Known rows, with every step that occurs
N/M: [ -8.7 -13.5 -11.5  38.6  -9.6  16.0  22.7  10.1  -4.2  28.8  10.4  37.3
 -29.3   2.9 -25.4  11.7   0.6  -2.2  18.1 -17.3   5.3  26.1 -31.6]
N/M/D/J/L: [ -2.4 -12.2  24.9  28.2 -36.7  -7.6  -8.8  26.7   9.5 -27.4  -7.4   8.4
  20.9  11.0 -21.3  -7.6   4.1 -22.2   5.1  41.0   1.1  24.2  -1.2]
N/M/U/X: [  9.5 -16.7  -0.6  35.8  49.0  -8.5   1.5  -3.5  -6.2  16.1  16.3  18.6
  -7.3 -28.5  36.9  12.2  38.1  37.8  10.2  22.9 -14.4   5.5 -39.9]
X/N/M/U: [-20.0 -40.1   0.4   0.6  10.7 -45.4  35.7   4.9  17.8   6.0  56.3  35.3
 -16.6 -53.2  -6.9  -7.6  31.3  -2.7   8.5 -13.8   2.8 -14.3 -29.1]
N/M/D: [-26.8  -9.4  17.1  48.9 -19.0  -8.2   4.8  49.6  19.8   7.2  17.0  41.7
 -42.2 -27.7 -16.0  -6.0   1.8   6.0  19.2   7.3  11.5   7.9 -40.4]
D/J/U: [  4.5   8.6   2.4  -0.6 -29.6  47.2 -19.0   1.0  -8.9   0.5 -35.4 -19.2
  35.6  29.3 -71.7   4.1 -29.1 -44.3  -3.5 -40.1  13.6  41.3  17.9]
U/X: [ -4.6  12.3 -41.7   9.0  15.4  26.4   2.5 -10.5 -18.1  27.4 -28.4 -11.6
 -13.3  18.3  12.7   6.9 -14.0  29.4  16.0 -19.0   9.9  13.2 -10.3]
M/U/X/D/J: [-16.2   5.8   6.3   7.3  42.3 -19.1 -19.5  -9.4  28.2  -7.3  -5.8 -25.2
  -7.0  10.3  25.8  20.0   2.5   1.2  -3.6  -2.7   6.0  -2.4  -6.6]
U/X/N/M/D/J: [ -4.0 -13.6  10.2  -1.2  49.8 -62.0  -1.3 -11.1   8.3 -24.0  -9.2  -3.9
 -13.6 -35.7  42.4   8.5  -1.2  16.1   3.8  42.6  -8.2 -17.1 -36.5]
U/X/N/M/D/J/L: [  3.8 -10.5  -0.6 -24.4  17.9 -55.1  13.9 -16.2  -4.9 -40.7  -8.6 -15.3
  29.6 -14.1  44.1  -6.8  11.9   9.6   0.6  55.9 -16.6  -6.7  12.2]
X/U: [-23.1   3.8 -22.8 -16.3 -27.9   7.5  14.0 -20.3  28.9  16.8   1.0  -0.9
 -11.1  12.6 -21.9  15.2  -1.0  -4.5 -13.4 -65.8  10.7   6.2  10.4]
D/J/L: [  3.4  -4.6 -22.1  -4.1 -49.2  31.8  -3.6  -6.0  -6.6  -5.9 -32.3 -23.1
  40.5  56.3 -44.3  -5.3 -17.5 -36.8   5.5 -10.4  16.7  33.9  26.7]
M/U/X/N/J/D: [ 23.9   6.2 -12.9 -51.5  62.2 -22.8   2.9   8.7   7.1 -29.3  41.9 -15.8
 -18.9 -25.3  44.9 -11.1  31.8  13.9  16.2 -10.4 -20.6 -36.0  -1.6]
M/U/X/N/J/R: [ 16.8 -25.2 -27.0 -43.5  56.6 -44.5  17.1 -14.4 -15.9 -15.4  22.5  -9.9
  17.2  -1.6  58.8  25.5  20.4  31.4  -6.9  22.7  10.7 -71.0  18.0]
N/J: [ 10.5  -3.8 -10.3  23.9  22.3  23.4  15.6  21.6   8.8  18.3   9.0   8.3
 -45.5  28.5 -20.8  27.4  -9.8 -18.1  26.5 -24.9  10.2   5.4 -25.5]
X/U/M/D/J/A: [  2.6  22.6  26.8 -10.4 -18.4   3.9 -12.4 -67.1  24.8 -28.4 -55.7   0.2
  26.9  28.2  45.7 -18.8   1.9  22.3 -59.2  -7.7 -10.6 -22.0  46.7]
U/M: [  4.9  10.9 -28.8  10.1 -23.7  43.8  13.3 -26.8 -25.5  33.4 -24.9   7.6
 -13.6  19.9  15.6 -13.1 -10.1   4.6  -3.9 -17.6  18.9   7.4 -18.3]
Y/J/R: [ -9.7   3.8 -30.8  -2.4 -52.3  18.9 -17.4 -19.7 -27.1  40.9  12.0   0.3
   8.1  49.4 -40.3  19.9 -16.9  -2.1   0.9  27.2  13.0 -22.1  32.5]
D/J/N/M/U: [ 24.3 -38.2  38.1   9.7  -3.3  -5.9 -14.7  23.3   1.7  -6.5  30.7   6.0
  32.3 -16.8 -24.3  -5.0  12.7 -19.9 -11.8  11.3  -9.5   8.8  -4.3]
J/U/M: [ 16.2  27.1 -15.2 -12.1 -35.4  65.9  14.4 -24.6 -38.5  22.3 -27.8  -3.1
  26.2  14.9  -6.4 -18.4  -9.2  -9.7 -16.7 -33.1   4.8  20.8  21.8]
M/U: [-20.7 -15.9  -4.6  22.9 -19.6  13.0  -6.1  30.8  17.3  18.9  14.8  10.0
 -11.8 -11.4 -34.0 -12.3   9.8  -1.5  11.4 -32.7  24.6   4.3 -21.2]
J/N/M: [  7.1 -17.2  -3.7   1.0 -30.3  20.8  29.4  32.4 -18.7  21.9  28.4  22.6
   0.8  -2.1 -27.5 -13.8  -5.9  -2.5   5.0 -24.9  -4.5  17.7  13.3]

Rows
[ -9.8 -16.5  34.5  51.6  -4.2 -14.0 -25.8  30.8  22.5 -10.3  -6.6  21.9
 -22.8 -11.1 -22.3   9.2  -8.2 -16.1   9.4  29.3  10.2  16.3 -49.2] -> N/M/D/J
[-21.7  -5.9  -7.2  -2.1  36.2 -56.2  26.8   6.7   3.3  -5.8  13.2  16.8
 -33.3 -51.2  47.0  -5.4   8.6  39.5  14.8  23.2  -4.5 -21.9 -25.7] -> U/X/N/M/D
[ 42.1 -24.6  23.7   1.7  41.2 -11.7 -20.8  -0.7 -19.9  -8.1   9.2 -14.0
  39.8 -16.5  29.0   5.2  20.2  16.8 -12.9  38.0 -26.9   4.5  -3.4] -> D/J/N/M/U/X
[-14.9 -14.3 -28.1 -29.2  34.2 -36.7  16.7 -15.5   2.4   4.7  14.2 -12.6
  -3.3 -37.1  29.0 -11.3  16.5  31.8   7.5 -16.0   8.7 -26.7  -7.4] -> M/U/X/N
[-15.9  -0.6   7.4   8.0 -58.0   7.8 -23.9  33.9  14.6 -26.5 -27.6 -20.0
  26.0  26.7 -38.9 -22.0 -16.4 -25.9   5.6  13.0  23.0  18.3  17.4] -> M/D/J/L
[  2.8  14.4  22.8 -12.9 -15.7 -11.1 -30.4 -42.4  28.9 -19.2 -31.2 -16.2
   0.6  -0.8  40.8   5.5   0.6  -4.6 -45.0   9.4   7.1 -15.6 -14.7] -> X/U/M/D/J
[  4.2  26.5  18.2   1.4   5.9  18.0 -42.7  12.3  -5.6 -20.9 -51.7 -35.8
  31.0   0.2  -9.8  -3.7 -20.8   1.2  -4.2   9.7   1.8  20.2  10.7] -> M/D/J/U/X
[-33.7  11.3 -11.9   5.8  29.2 -13.2   9.5   8.0  24.4  12.3  16.1  -5.1
 -24.5  -5.7  29.5   5.0  11.5  25.0   6.5 -23.9   7.1  -9.3   3.6] -> M/U/X/D
[ -1.7  34.5 -16.0  -9.1 -47.1  39.9 -32.8   2.0  -6.2  27.6  33.3  -6.6
 -26.7  25.5 -55.6 -15.5  -6.1 -20.8  26.0  -5.6 -19.2  13.1  13.4] -> Y/J/D
[-22.0 -25.7  23.6   8.4   2.4 -57.1   4.3  14.8  26.0 -22.3   9.9  19.4
 -22.6 -36.1 -11.5  -0.3  -7.6 -21.4   6.2  18.3  10.5 -10.6 -37.9] -> X/N/M/D/J
[ -2.4  31.2  14.6  -1.0 -46.6  42.1  -3.9  16.8 -12.0   1.4 -25.7   2.6
  11.3 -16.8  -1.7 -34.9  -6.5   0.5 -15.6 -10.9  10.7   6.2  12.4] -> J/U/M/D
[ -6.6 -10.7  18.4  -4.9 -14.0  -3.2  22.7  20.5  10.2  -0.8  26.6   8.3
  -3.6  20.2 -21.5   7.8 -21.4 -36.4  -6.7 -20.0  -5.5  15.0  26.3] -> X/D/J/N/M
[  3.8   7.4   6.5 -34.8 -46.2  -9.6 -33.4 -46.7   2.9 -28.2 -43.6 -12.4
  44.1  25.3  46.0   8.3  -6.9   7.9 -65.9  28.1  26.5 -46.2  25.5] -> X/U/M/D/J/R
[-11.2   7.9   6.2 -23.7  22.9 -33.6  29.1   9.4  -7.7 -15.1  11.1   8.5
   7.0 -55.0  22.9 -12.0  10.8  24.9   1.0   4.0 -18.8  -7.9  11.1] -> J/U/X/N/M/D
[ 13.9  -1.1 -35.4 -26.7  75.3 -24.2  37.4 -21.7  -7.4   4.6   7.4 -15.7
 -37.2   4.0  44.8  30.0  -1.8  13.9  20.7 -11.1  -5.5 -27.0 -12.0] -> U/X/N/J
[ 26.4  38.3  -1.1  -8.2 -24.1  51.9  -9.7 -56.1 -42.9  43.1   2.9 -14.7
  14.6  19.1 -14.0   1.0   3.0 -17.9 -14.2  21.7 -31.0   9.4  25.1] -> Y/J/U/M
[ -4.5  -4.2  13.9   1.1  46.5 -46.9  13.8 -36.8   2.4 -31.4 -31.0  15.5
  10.5  -7.0  48.5 -13.5   1.4  43.1 -10.0  27.2 -24.1 -24.7  23.0] -> U/X/N/M/D/J/A
[ -0.2  -0.2  47.4  31.1 -16.0   8.5 -23.8  35.0  10.1 -20.2 -11.5  14.4
  16.0 -16.9 -47.1   1.2  -7.7 -30.0  -2.8  12.0  -3.8  32.8  -9.3] -> N/M/D/J/U
[ 17.1  17.6 -11.4  -4.7  -3.5  46.7  -6.1  40.0   6.8  -5.0  20.0   7.5
 -38.3  29.5 -28.2  -3.9  -6.2 -24.1  28.8 -40.4  -1.6  11.1  -5.3] -> N/J/D
[  4.0   8.4  -7.4 -17.0 -42.1  22.7  -9.0   4.8 -19.6  43.4  39.8 -18.0
  -6.8  18.5 -51.3  -6.6 -15.5 -14.4  10.9   0.0 -16.7  -1.7  37.8] -> Y/J/N
[ 37.9  23.9 -10.9  -5.0  55.4  39.9   9.8  -2.2 -24.2   6.8 -15.0 -21.1
   2.8  22.0   9.3  31.8  -1.5   4.2  11.6 -16.7 -20.1  15.5  15.0] -> N/J/U/X
